(in the rows, 128 means zero)
Known rows, with every step that occurs:
bitika > mela > zulo: [134 111 151 129 134  83  93 116 106 104 127 104 120 152 103  98 150  72
 139 144 123 131 105 123 138 147 155 103 162  41 150 138  87 128 102  90
 133 134 147 119  77 115 148  90 135 170 154 152 138  87 116 118 179 114
 118 162 202 171 124]
kogep > gimo > tebev > mela > bitika > boro: [127 126  91 171 124 107 115 149  89 123  84 135 114  83  88 146 135  77
 123 156 149 186 134 140 157  95 136 169 129 108 152 136 125 123 147  92
 111 109 131 122 170  89 119 122 107 112 122  94 117 117 116 150 126 117
 113 203 123 180 140]
zulo > mela > tebev > gimo > kogep: [200 127  44 132 170 115 123 173 114  50 103 117  68 124 149  80 166  89
 140 168 172 153 151 124 161 143 133 124 159  61 164 110 155 109 117 130
 192 185 153  41  88 149 125  68 154 166 178 147  97 145 124 119 144 111
 103 152 143 166 153]
mela > zulo > boro > bitika > gimo: [ 96  91 132 130 144 105 122 140 110  98 116  66 112 157  79  98 143  73
  98 135 167 124 144 159 118 120 122 121 126  64 114 137 101 129  80  57
 138 152  78 170  41 125 173 107 107 178 125 153 168 120 150 147 187 177
 150 213 203 121  92]
boro > bitika > mela: [111 100 157 114 105 106  87  96 103  99 140 116 142 129  92 120 166  88
 124 151 159 131 104 137 105 121 130  88  89  95 151 120  96 159 134 101
 104 122 114 118  72 125 173 125 138 162 133 119 127  95 131 143 177 159
 112 160 205 142 160]
tebev > mela > zulo > boro > bitika: [102  99  95 119 136  88 108 137  91  89 114  86 101 131 108  97 144  92
 113 160 166 155 152 162 138  85 117 142 149  88 109 123 109 146 107  80
 162 161 119 145  85 118 182  47 122 172 141 137 191 121 145 171 161 164
 133 181 172 158 114]
mela > bitika > gimo > tebev > vosi: [163  95 116 171 142 142  95 165 111  80  81  88 149 128  79 125 127 122
  95 174 140 162 110 134 142 119 120 121 126  84 156 111 114 124 143  58
 139 156 105  98  87 113 115 148 136 125 142  99 103 129 129  88 167 123
 127 171 119 161 150]
boro > bitika: [112  96 142 125 112 125  99 106 114  98 132  96 131 137 105 130 142 114
 122 163 170 139 133 154 117 107 112 106  98 113 127 115 111 144 141 106
 127 137 116 129  68 128 158 131 123 143 129 111 142 125 134 148 156 145
 117 158 181 120 175]
vosi > kogep > gimo > tebev > mela > zulo > boro > bitika: [ 90  97  77 158 129  91 117 165  77 117 114  49 113 140 123 121 160  57
 119 148 166 204 163 181 155 105 151 163 165 101  95 163 133 105 136 108
 147 163 107 169 120 109 154  60 119 154 157 109 160 106 112 183 124 167
 146 203 152 133  85]
vosi > kogep > gimo > tebev > mela > bitika > sarez: [120 103  98 179 137 145 106 155 106 114  76 111  80 102  84 155 149  68
 116 138 138 180 128 153 176 110 138 149 154 101 161 159 118 134 141  92
 158 112 148 135 136 109 141 132 126 146 107  97 104 112  71 158 101 139
 125 190 137 183 133]
kogep > gimo: [109 106 126 122 129 121 133 122 123 128 112 112 125 135 137 150 118  90
 129 142 163 174 129 151 135 130 132 136 114 112 131 154 142 102 141 128
 140 114  97 141 133 117 127 150 106 148 129 110 103 136 117 140  96 116
 118 179 165 137 145]
boro > bitika > gimo: [104  90 154 127 123 134 109 124 109  98 113  97 133 134  66 121 157  99
  93 138 184 115 124 150 114 125 115  94  85  81 147 128 108 140 124  91
 127 127  84 142  49 126 154 148 120 157 110 127 129 139 135 140 179 157
 137 181 203  98 144]
mela > zulo > boro: [125 101 103 125 152  91 127 124 117 109 118  74  94 166 121 109 105  79
 131 150 126 158 132 160 136 124 125 138 159  65 103 145 113 110  67  71
 163 173 118 153 101 130 161  92 106 169 154 155 162  96 148 136 140 138
 135 171 172 160  98]
mela > tebev > gimo > kogep: [207 123  81 147 161 110 103 153 115  59  94 111  57 129 131  85 152  90
 144 180 172 140 157 133 164 144 154 129 171  83 165 116 149  99 134 138
 163 175 154  38  57 146 129  86 163 160 175 135  95 138 125 109 159  93
 107 155 151 185 164]
tebev > vosi > kogep > gimo: [ 83 116 127 163 114 117 120 143 120 107  91  70 139 158 127 161 139 103
 124 157 157 212 142 158 124 138 141 128 181 106 120 162 129 116 148 139
 164 147 129 112 132  94 146 137  98 116 163  83  91 133  86 127  93 170
 145 160 155 146 162]
vosi > kogep: [109 103 128 154 118 124 103 122 104 110 110  70 119 168 106 153 141 112
 119 146 132 154 120 157 137 140 137 110 158  77 135 152 108 111 120 134
 153 164 148 125 106 123 140 138  94 125 138 105 101 119 104 131 135 151
 133 117 177 117 166]
vosi > kogep > gimo > tebev > mela: [119 102  64 157 120 131 113 170  74 120  87  94 119 107 123 153 159  89
  98 133 151 202 123 163 170 115 142 147 139  97 163 174 147  93 178 163
 160 141 115 121 154 103  98  98 122 120 142  92  93 134  89 152 116 117
 121 154 123 134 136]
tebev > vosi > kogep: [106 110 122 161 113 127  95 144 110  78  88  64 137 164 102 151 147 135
 118 166 137 182 127 147 131 134 125 103 189  79 132 143 107 132 134 121
 172 182 155  87  99 107 152 132 101 115 167  93 107 120  93 112 130 167
 144 114 151 148 183]
vosi > kogep > gimo > tebev > mela > zulo: [119 106  84 167 138 106 103 173  80 113 101  74 106 127 129 124 166  71
 111 138 140 192 141 151 180 126 161 152 188  56 141 174 132  90 145 148
 160 151 142 134 119 103  97  54 129 141 155 116 127 125  77 153 135 106
 134 182 145 150 107]
boro > bitika > mela > tebev > gimo > kogep > vosi: [162  98 107 154 105  95  88 143  83  79  96 102  84 101 135  86 166  79
 151 189 189 143 155 125 132 124 161 114 142 119 183 106 104 116 183 128
 139 147 134  42  67 142 140 122 169 197 166 126  80 115 137 107 161 132
  90 191 184 174 126]
mela > tebev > vosi: [144 106 101 150 146 106  88 151 116  81  99 104 112 133 102 119 143 125
 141 187 140 166 138 140 117 112 138 123 159  88 153 101 111 134 127 116
 160 178 154  65  71 130 145 104 145 142 169 132  96 127 107 117 137 112
 131 136 143 185 161]
bitika > mela > tebev > gimo: [168 120  92 140 159  72 100 139 104  70 101 139  92 131  87 115 159  65
 151 167 140 122 135 121 144 127 164 108 145  67 186 115 107 108 121 120
 147 164 137  46  49 144 140  75 182 165 152 153  75 107 119 123 161 112
 121 148 171 199 138]
gimo > kogep > vosi: [156  95 129 129  92 138 115 123  96 105  99  82 105 117 165 101 112 121
 124 175 176 163 120 143 139 135 126 122 130 107 165 136 119 119 167 127
 155 139 122  96 131 133 120 182 112 180 161 114  96 128 149  91 137 116
  84 160 157 141 155]

Rows:
[154 104  82 138 147 111  95 164  80 100 111  96 105 109 117 104 150  92
 111 154 130 164 122 136 177 106 132 138 160  46 156 141 118 105 140 108
 154 154 151 117  92 109 113  53 148 149 157 137 146 119 103 139 170  77
 119 160 133 161 117] -> gimo > tebev > mela > zulo
[150 105 112 139 126 141 136 137 107 141 122 100 131 131 137 154 122  70
 124 145 146 186 118 156 151 130 140 142  96 109 147 163 151  76 162 128
 112 133  89 152 142 128  91 154 122 136 150 106  95 121 112 130 107  89
 116 172 116 118 136] -> kogep > gimo > tebev
[102 107 105 177 130 103 101 166 113 108  85  73 125 160 130 154 149  92
 151 168 143 208 161 170 124 134 171 142 192 101 129 151 127 112 143 156
 158 161 142 100 117 113 136 112 113 127 160  99  67 131  70 130  90 151
 155 161 166 161 143] -> mela > tebev > vosi > kogep > gimo
[132 112  67 132 133 128 130 153  77 123  96 125 118  85 127 143 142  91
  98 136 159 187 114 153 167  97 128 146 104 102 162 161 149  95 172 147
 146 127 103 121 151 107 100 100 138 133 139 112 106 140 107 155 120  99
 103 165 114 142 136] -> kogep > gimo > tebev > mela
[108  95 125 129 134  89 108 124 114 102 135  61 112 161 108 103 130  85
 130 155 156 149 153 171 125 111 124 132 141  89  97 117 112 128  94  69
 143 159 110 161  71 131 179  88 115 172 147 139 183 106 143 159 151 163
 138 187 187 137 117] -> mela > zulo > boro > bitika
[132 104  98 130 149  93  97 148  87  86 106 106  95 123 109 103 147 104
 111 147 138 153 131 138 160 104 129 132 175  51 146 142 113 126 116 112
 182 146 160 106  87 108 140  48 141 161 142 138 150 132 115 144 162 101
 125 163 174 169 131] -> tebev > mela > zulo
[140 118 102 155 126 142 125 155 106 106 101  92 145 129 127 146 123 100
 124 166 150 217 126 139 137 120 126 128 130 118 146 147 146  97 176 113
 142 148 101 112 128 111 108 140 129 119 180  98 103 129 106 109 107 109
 114 165 101 149 152] -> kogep > gimo > tebev > vosi
[135 101  62 135 167 102 136 173  76 103  93  82  99 135  89  89 140  66
  88 136 136 154 114 153 166 112 121 149 150  40 145 164 119 105  99  74
 174 173  96 158 101 119 135  58 128 175 148 170 156 116 141 144 176 129
 137 186 144 151  70] -> bitika > gimo > tebev > mela > zulo > boro
[128  85 110 124 142  70  87 121  96 115 120 113 116 130  95 100 162  53
 145 165 142 131 126 167 107 117 165 125 107  97 146 107  97 144  99 101
 111 153 120 115  74 150 181  84 146 186 147 155 119  82 139 160 162 164
 127 163 198 169 104] -> zulo > boro > bitika > mela > tebev
[166 115 100 151 103 128 135 137 100  79  87  91  85 112 152 113 119 113
 124 178 182 163 142 120 153 129 121 124 145 112 169 131 125  97 178 125
 171 159 119  58 104 133 110 155 134 178 163 111  96 135 144  88 129 115
  86 166 151 154 158] -> tebev > gimo > kogep > vosi
[130 104 111 163 113 138 127 153 105 135 116  66 133 154 135 165 142  69
 128 140 141 201 125 161 152 151 156 140 132 100 139 177 144  71 161 151
 126 154 102 152 143 118  91 156  97 120 150  93  81 116  90 140  99 114
 128 162 129 108 134] -> vosi > kogep > gimo > tebev
[ 73 101 108 168 122  72 104 155 108 106  96  77 130 155 114 138 174  56
 145 162 158 202 159 177  98 131 173 142 172 117 117 147 115 129 126 122
 140 162 123 120 119 110 184 100 115 153 167 112 100  97  96 149 108 207
 155 189 180 167 103] -> zulo > boro > bitika > mela > tebev > vosi > kogep > gimo
[151  99 118 125 149  90  79 123 104 118 113 130 110 129 100 109 164  66
 148 157 123 130 106 144 121 138 170 113 126  69 183 116  96 133 106 127
 120 145 144  95  72 140 149 103 154 179 150 154  85  93 115 129 165 109
 113 146 195 177 124] -> bitika > mela > tebev
[106 124  90 194 116 109 102 159  89 120  73 104 111 103  80 153 145  78
 121 151 141 195 144 153 163 108 150 164 167 100 147 152 125 114 144 108
 116 120 157 116 172  80 122 121  87 100 126  79 108 115  94 153 119 142
 136 189 131 176 142] -> vosi > kogep > gimo > tebev > mela > bitika > boro
[100  96 121 169 116  90  60 151  97  84  97  69 133 148  83 130 194  97
 140 178 139 168 139 153 107 129 172 103 186  86 149 112  90 150 132 132
 136 176 166  72  61 118 173  99 139 139 170 105  95 102  88 131 160 178
 145 134 193 165 152] -> boro > bitika > mela > tebev > vosi > kogep
[177 109  58 140 131 114 130 176  99  71  89 102  78 109 178  91 146  93
 140 176 174 170 154 120 146 133 129 119 145  87 190 113 127 106 158 129
 190 181 132  43 118 146 108 112 143 196 172 137  79 138 135 106 126 113
  88 175 150 158 127] -> zulo > mela > tebev > gimo > kogep > vosi
[174 113  74 133 150  82  98 141 103  62 101 109  77 125 116  73 179  57
 143 176 177 136 156 139 147 129 152 131 148  98 147 115 136 118 120 107
 146 179 130  60  57 146 168  69 163 185 178 147 116 106 151 128 170 151
 112 174 168 190 135] -> zulo > boro > bitika > mela > tebev > gimo > kogep
[172 117  82 148 166  95 116 153 111  74 100 123  79 131  96 125 144  93
 145 177 150 129 158 133 155 116 153 116 147  84 168 114 119  91 122 129
 164 176 138  52  50 145 127  78 168 158 145 142  82 133 121 125 143  99
 124 147 159 179 145] -> mela > tebev > gimo
[147 101 136 127 119 150 102 131 108  81 112  93 106 130  98  81 168 102
  97 145 205 126 130 145 130 147 119 109 114  79 139 130 129 146 133 111
 133 136  99 121  53 131 158 150 122 163 139 127 130 146 147 119 194 144
 107 183 193 110 162] -> boro > bitika > gimo > kogep
[119 124 102 157 123 103 100 129  99 106  75 138 102  93  67 134 132 103
 114 166 143 153 123 135 151  86 120 141 153  89 151 112 103 153 116  85
 130 115 168  97 134  95 157 114 102 118 110 109 136 118 123 149 153 139
 115 175 152 193 161] -> tebev > mela > bitika > boro
[105  99 128 109 121  96 108  94 101 109 131 111 137 135  94 113 148  70
 122 147 150 130 104 149 111 120 120 107  89 106 129 126 101 147 108  70
 117 139  98 141  95 126 192 118 114 177 139 135 145  76 153 151 160 182
 117 164 189 145 131] -> zulo > boro > bitika > mela
[147  91  83 153 151 119  97 150  91 109  76 126 126  90 125 136 132  94
 103 166 154 181 122 154 176  83 130 166 115 121 159 121 143 110 160  95
 145 118 118 111 158 101 107  94 146 123 105  86 109 123 124 145 114  91
 106 187 128 183 132] -> kogep > gimo > tebev > mela > bitika
[ 99  99 114 186 125 119 103 182  89  85 100  17 134 182  81 117 163  92
 109 163 139 183 149 163 136 142 142 119 184  62 113 156 102 111 117  76
 155 202 112 146  61 115 149 102 107 136 181 117 144 115 105 130 165 189
 166 173 145 128 110] -> mela > zulo > boro > bitika > gimo > tebev > vosi > kogep
[120 126 109 142 133 113 130 134 117  98 101 118 121 122  95 131 134 100
 133 152 135 157 123 128 130 117 105 123 123  76 146 102 106 155  76  58
 134 128 153 119 152 112 146 123  80 129 121 116 129 112 129 142 137 150
 117 179 156 160 153] -> zulo > mela > bitika > boro
[127  96  89 127 141 113 106 160  82  63  96  84  83 119 104  56 177  83
  85 141 197 137 142 154 146 125 124 143 162  59 118 141 131 150 114  87
 170 152 111 132  63 122 175  71 125 183 150 154 177 143 148 144 205 162
 122 203 184 145 112] -> tebev > mela > zulo > boro > bitika > gimo > kogep
[133  86 132 127 134  83  61 123  98 101 127 123 121 122  95 106 178  66
 146 168 147 122 128 144 114 120 169 109 109  91 168 100  94 146 121 123
 101 135 142  96  54 145 166  91 160 180 141 148 100  95 116 148 170 130
 121 161 204 162 129] -> boro > bitika > mela > tebev
[145  72 104 144 118 128 102 152  87  85  58 104 102  83 133  82 132 116
  85 170 180 151 118 140 151 117 120 137 140  98 180 122 113 144 159  98
 174 120 114  90 132 112 114 147 131 180 113  99 102 147 150  99 167 128
  90 199 180 164 127] -> tebev > mela > bitika > gimo > kogep > vosi
[159 100  88 148 114  85 115 143  87  88  93  96  77 111 138  77 147  66
 145 191 184 155 155 146 132 126 157 126 138 123 166 112 110 117 159 113
 151 168 113  64  88 142 153 107 148 215 177 132 102 105 154 111 151 157
 105 194 173 183  99] -> zulo > boro > bitika > mela > tebev > gimo > kogep > vosi
[115  82 101 129 112 108 120 160  68  91  82  70  88 103 129  61 145  92
  93 155 196 160 145 152 140 117 122 140 156  82 141 143 108 134 140  90
 171 147  99 127  94 121 153 110 117 210 156 141 153 137 154 128 178 163
 109 220 190 142  80] -> tebev > mela > zulo > boro > bitika > gimo > kogep > vosi
[131  88 101 134 158 116  94 142  96  89  62 129 121 102  71 115 136 116
  66 144 160 118 111 142 149 102 112 124 122  68 166 114 110 155 113  69
 164 119 113 107  97 104 145 101 139 143  77 116 115 143 140 128 175 128
 126 188 189 170 135] -> tebev > mela > bitika > gimo
